Each row comes from the steps of one walk. Every step used is in the known rows, and no mark comes twice. Write the walk behind each row, first mark first.
Known rows
g w: [-1.41 -2.08 -0.62  0.98 -1.52 -1.85 -2.07 -0.76  2.02 -2.39 -0.71 -4.56
  2.43 -0.35 -1.72  0.53 -0.38 -0.52 -2.98  0.42  1.34 -0.83  0.28]
g w d y: [ 0.68 -0.09 -2.59 -0.21  2.48 -0.60 -1.51 -3.31  0.95 -0.63  0.05  1.55
  2.03 -0.66 -2.10  0.20 -0.07  1.57 -2.01  1.29  1.20 -0.36  0.20]
n g y p: [ 1.49 -1.45  0.88  1.23 -1.47 -3.52 -3.80  0.82  2.36  0.12 -1.86  4.47
  1.37  1.68 -0.17  2.52  1.77 -0.87 -2.36 -1.34 -0.63 -1.44  0.60]
w d p n g: [-2.53  0.73  0.16  0.19 -2.04 -3.05 -2.37 -1.42  3.86  3.57 -0.39 -1.15
 -0.86  0.11 -1.61  4.06  0.86 -0.39 -1.91  0.19 -1.65  0.85 -0.25]
p d n g: [-2.50  2.67  1.77  1.44 -0.08  0.85 -3.05 -1.11  2.21  2.14  0.51  1.78
  1.08 -0.86 -3.89  1.58  0.00  1.08 -1.79  1.39 -1.47 -0.20 -1.41]
n p w: [-1.86 -1.71 -0.37  1.18  5.71 -0.66 -2.46 -0.41  1.25 -2.43 -1.33 -3.47
  2.50  0.79 -2.63  5.25  0.01 -1.15 -0.42  1.20 -0.60 -0.87  0.17]
w d: [-1.14 -1.09 -2.80 -0.15  2.37 -1.00 -0.70 -2.42  1.29  1.66 -0.13  0.88
  2.08 -0.04 -1.97  1.14  0.68  0.48 -2.99  1.51 -0.03  0.24 -0.74]
g y p w: [-0.13 -1.77 -0.58  1.23  4.97 -2.19 -2.18  0.09  1.49 -2.72 -1.55  0.59
  1.73  0.92 -0.95  4.54  0.13 -1.66 -1.93 -0.62  0.27 -2.05  0.86]
g y p w d n: [ 0.66 -0.80 -0.03  0.08  4.87 -0.70 -1.66 -1.96  1.42  0.12  0.17  2.44
  5.79 -1.20 -3.01  2.44 -0.10  0.37 -2.58  1.13 -0.17 -2.02  0.13]
n d y p: [ 2.79  1.78  0.32  0.77  0.29 -0.99 -3.70 -1.25  0.47 -0.75 -0.79  4.10
  1.87  1.22  1.28  0.59  1.60  0.18 -2.98 -0.68 -0.47 -1.21  0.62]
d y: [ 2.76  1.92 -0.61  0.50  1.54 -0.39 -1.63 -1.75 -0.92  0.45  0.00  2.59
  0.28  0.38 -0.59  0.16  0.06  0.89 -0.72 -0.28  0.52 -0.29  0.48]
w d p n: [-0.47 -1.13  0.06 -0.98 -0.65 -2.64 -0.53 -2.24  2.56  1.69 -0.50 -2.02
  1.00 -0.68 -0.45  3.10  0.24 -0.87 -2.94  0.43  1.09  0.64  0.47]
d p: [-1.23  0.25  1.95  0.49 -1.68 -4.39 -1.15  0.07  0.72  0.77 -0.11  0.42
 -0.56  0.77 -1.82  1.84 -0.09 -0.25 -3.33  0.93  1.67  0.25  0.92]
y p n g w d: [-2.56 -2.73 -2.66  0.16 -0.11 -2.08 -2.33 -2.74  4.78  0.06 -1.02 -1.94
  2.87 -0.34 -1.65  2.66  1.16 -0.09 -3.25  1.27 -0.97 -0.43 -0.19]
d n g y p: [ 2.24 -0.74  2.10  1.20 -1.27 -2.76 -4.03  0.73  2.07  0.51 -1.31  4.81
  3.26  0.98 -0.86  1.98  1.49 -0.38 -2.35 -1.15 -0.74 -1.88  0.65]
y p: [ 1.76 -1.81 -0.13  1.08  0.54 -2.13 -2.22 -0.38  0.95 -0.92 -1.27  1.54
  2.02  1.67  0.53  1.16  1.55 -0.65 -2.66  0.06 -0.09 -1.11  0.92]
p n: [ 1.57 -1.03 -0.30 -0.04 -0.72 -0.12 -1.18 -1.60  1.54  0.66 -0.98 -4.22
  1.75 -0.44  1.00  2.03  0.29 -1.52 -1.40 -1.48 -0.06  0.02  0.15]
n g: [-2.00  1.42 -0.30  1.70 -1.53 -1.75 -3.00 -0.13  2.09  2.53 -0.30 -0.01
 -0.82  1.21 -1.72  2.26  0.91  0.03 -1.37 -0.14 -2.37  0.13 -0.65]
y p n g w: [-1.60 -2.01 -0.35  1.18 -2.85 -2.22 -3.58 -0.92  4.64 -1.30 -1.41 -5.03
  2.04 -0.01 -0.60  2.53  0.80 -1.09 -2.31 -0.53 -1.06 -0.88  0.41]
n p d: [-1.86 -1.99  0.98  0.50  2.65  1.48 -2.39 -1.37  1.59 -2.10 -1.60  0.60
  1.24 -0.35 -3.29  2.48  0.32  0.09 -2.13  2.65  1.77  0.47 -1.36]

Which walk is each row?
[ 0.30  0.54  1.25  0.49 -1.16 -1.99 -3.29 -0.31  2.17  2.73 -0.31  3.91
  2.98 -0.58 -2.99  2.07  0.37  0.50 -2.16 -0.85 -0.63 -0.97 -0.66]
w d n g y
[-2.25 -0.40  0.12 -0.31  0.09 -4.30 -0.67 -1.39  1.53  1.87  0.17  1.71
  0.11  0.27 -2.55  2.06  0.18  0.39 -3.97  2.25  1.50  0.61  0.38]
w d p
[-0.32  1.57 -1.00  1.26  5.54 -0.67 -2.97 -1.34  0.88 -2.42 -0.61  0.86
  1.18  0.97 -0.23  3.75  0.30 -0.61 -2.04 -0.10 -0.90 -1.77  0.57]
n d y p w
[-0.34  1.02  2.11  0.58  1.85  2.16 -1.40 -1.90  0.36 -0.18  0.63  1.13
  2.83 -1.96 -3.55 -0.14 -0.83  0.95 -2.70  1.83  1.24 -0.59 -1.02]
p d n
[ 1.00  0.52  0.52  0.18  3.77  1.70 -2.51 -2.46  0.06 -1.70 -1.01  3.60
  0.40 -0.37 -2.69  1.53  0.09  1.27 -0.70  1.95  1.87  0.23 -0.56]
n p d y
[ 1.58  0.28  1.53  0.01 -3.29 -0.61 -3.95 -0.40  2.68 -0.16 -1.66 -0.69
  2.95 -0.14  2.45  2.38  1.33 -1.95 -4.40 -2.88 -0.44 -1.06 -0.33]
g y p n d
[-3.29 -1.58 -0.02 -0.25 -0.83 -4.73 -0.97 -1.58  2.61 -0.09 -0.02 -0.61
  1.07 -0.31 -3.24  1.86 -0.26  0.37 -4.54  2.57  2.12  0.15  0.56]
g w d p
[-0.43 -0.76 -0.52  1.06 -2.07 -1.81 -3.67 -1.57  3.99 -1.31 -1.15 -2.96
  1.63 -0.05 -0.64  2.22  0.65 -0.48 -1.56 -0.62 -0.85 -1.00  0.76]
d y p n g w
[ 2.81 -0.51 -1.84  0.15  3.37 -1.47 -1.96 -2.58  0.62 -0.11 -0.70  5.30
  2.33  1.10 -0.07  0.74  1.61  0.81 -2.08  0.93  0.06 -0.85  0.90]
w d y p
[-3.27 -0.93 -3.59  0.27  6.45 -0.80 -0.45 -2.61  1.67  0.16 -0.04 -0.98
  1.61 -0.24 -2.86  3.64 -0.18  0.04 -2.41  1.91 -0.46 -0.35 -0.69]
p w d
[-4.34 -0.63  0.00  0.20 -1.58 -5.18 -1.69 -1.39  3.52  0.65  0.06 -0.03
  0.09  0.07 -3.63  2.50  0.07  0.57 -4.10  2.60  0.95  0.33  0.29]
n g w d p
[-2.48 -2.59 -2.96 -0.06  1.01 -1.64 -1.17 -2.60  2.64 -0.68 -0.34 -2.23
  3.12 -0.69 -2.79  0.95  0.04  0.44 -3.71  1.92  0.85 -0.26 -0.43]
g w d
[-2.99 -0.71  1.09  1.63 -1.22 -0.83 -3.64 -1.13  3.87 -1.81 -0.38 -1.47
  2.74 -0.95 -3.61  1.16  0.02  0.45 -3.12  1.64 -0.21 -1.31 -0.24]
y p d n g w
[ 0.22 -2.84  1.32 -0.05  1.42 -0.33 -3.15 -1.66  2.06 -0.73 -0.76 -1.69
  7.81 -0.91 -3.99  1.63  0.61  0.66 -1.91  2.45  0.17 -0.96 -0.04]
g w d n p
[-1.79  1.26  1.26  0.72 -3.30 -2.99 -2.60 -0.62  3.41  2.94 -0.53 -1.85
 -1.27  0.47 -0.85  3.88  0.68 -0.83 -1.62 -0.54 -1.62  0.59  0.09]
d p n g
[ 1.63 -1.38  0.95  0.65 -0.09 -2.81 -3.60 -0.31  2.60  1.00 -1.17  5.74
  3.69  0.72 -1.42  2.10  1.67  0.08 -2.77 -0.35 -0.76 -1.69  0.29]
w d n g y p
[ 1.97 -1.79 -1.96  0.24  2.54 -1.75 -2.21 -2.73  1.50 -2.00 -0.87  3.34
  2.94  0.66 -0.63  0.62  1.23  0.86 -2.54  1.18  0.62 -1.18  1.14]
g w d y p
[ 2.75 -2.33 -1.63 -0.51  1.23 -0.76 -1.82 -3.44  2.69 -1.34 -1.38 -1.25
  3.30 -0.40  1.01  1.76  0.97 -0.68 -1.80 -0.45  0.53 -0.89  1.19]
g w d y p n
[-1.27 -1.34 -0.01  0.79  2.60  0.67 -1.59 -1.66  1.57 -2.29 -1.23  2.72
 -0.15  0.12 -1.53  1.31  0.56 -0.08 -3.46  1.96  1.67 -0.31 -0.64]
y p d
[-0.53 -0.59  1.10 -0.15 -2.58 -3.68 -2.79 -0.18  3.46  2.59 -1.30  2.32
  0.42 -0.14 -1.64  4.14  0.59 -0.78 -2.35 -1.33  0.17 -0.11 -0.24]
w d p n g y
[ 0.74  1.88 -0.37  0.31  3.43  1.70 -1.41 -2.69 -0.35 -1.02 -0.17  3.85
 -1.32 -0.64 -2.04  0.31 -0.52  1.40 -1.47  1.32  1.93  0.21 -0.60]
p d y
[-0.07  1.41 -3.13 -0.01  6.92 -0.01 -0.97 -3.43  0.14  0.13  0.30  2.40
  0.80 -0.17 -2.20  2.33 -0.32  1.22 -0.89  1.31  0.04 -0.42  0.01]
p w d y
[-0.95  0.77  0.64  0.77  1.48 -1.70 -3.07 -0.29  2.36  1.73 -0.27  2.95
  2.61 -0.72 -3.56  3.65 -0.14  0.12 -1.73 -0.49 -1.02 -1.32 -0.65]
p w d n g y
[ 1.38  3.88  0.29  0.49 -0.27  0.38 -3.21 -1.58 -0.30  0.77  0.19  2.35
  0.59  0.13  0.26  0.22  0.30  0.81 -2.61 -0.97 -0.24 -0.36 -0.35]
n d y
[-2.52 -1.35 -2.71  0.56  5.43 -2.31 -2.13 -1.60  3.15  0.08 -0.94  2.48
  1.81  0.65 -2.45  4.85  0.79 -0.33 -2.51  1.15 -1.21 -1.07 -0.35]
n g y p w d
[ 0.49  0.21  2.17  0.73  2.27  1.30 -1.74 -1.83  0.81 -0.95  0.07  2.52
  3.49 -1.29 -2.64  0.06 -0.01  0.69 -3.01  1.97  1.03 -1.12 -0.38]
y p d n
[-4.30  2.14  1.03  1.07  2.33 -2.87 -2.22 -0.04  1.57 -0.85  0.08 -2.33
 -0.58  0.22 -1.97  4.79 -0.83 -1.07 -3.62  0.69  0.11 -0.69 -0.03]
n d p w
[-3.03  2.28 -0.57  1.16  2.57 -0.73 -2.63 -1.74  2.56  2.94  0.91  0.43
  2.49 -0.51 -4.09  3.14  0.13  0.99 -1.39  1.41 -3.14 -0.71 -0.93]
p w d n g
[ 2.60 -2.27 -0.23  0.17 -0.34 -0.97 -1.86 -1.64  2.14 -0.24 -1.66 -2.38
  2.51  0.45  2.13  2.31  1.35 -1.74 -1.88 -1.38 -0.22 -0.68  0.94]
y p n
[ 2.15 -1.29  2.82  0.52  0.59 -0.12 -3.32 -0.45  0.58  0.21 -0.83 -0.48
  6.31 -0.04 -2.65  1.61  0.76  0.20 -0.80  1.21 -0.29 -0.86  0.23]
d n p
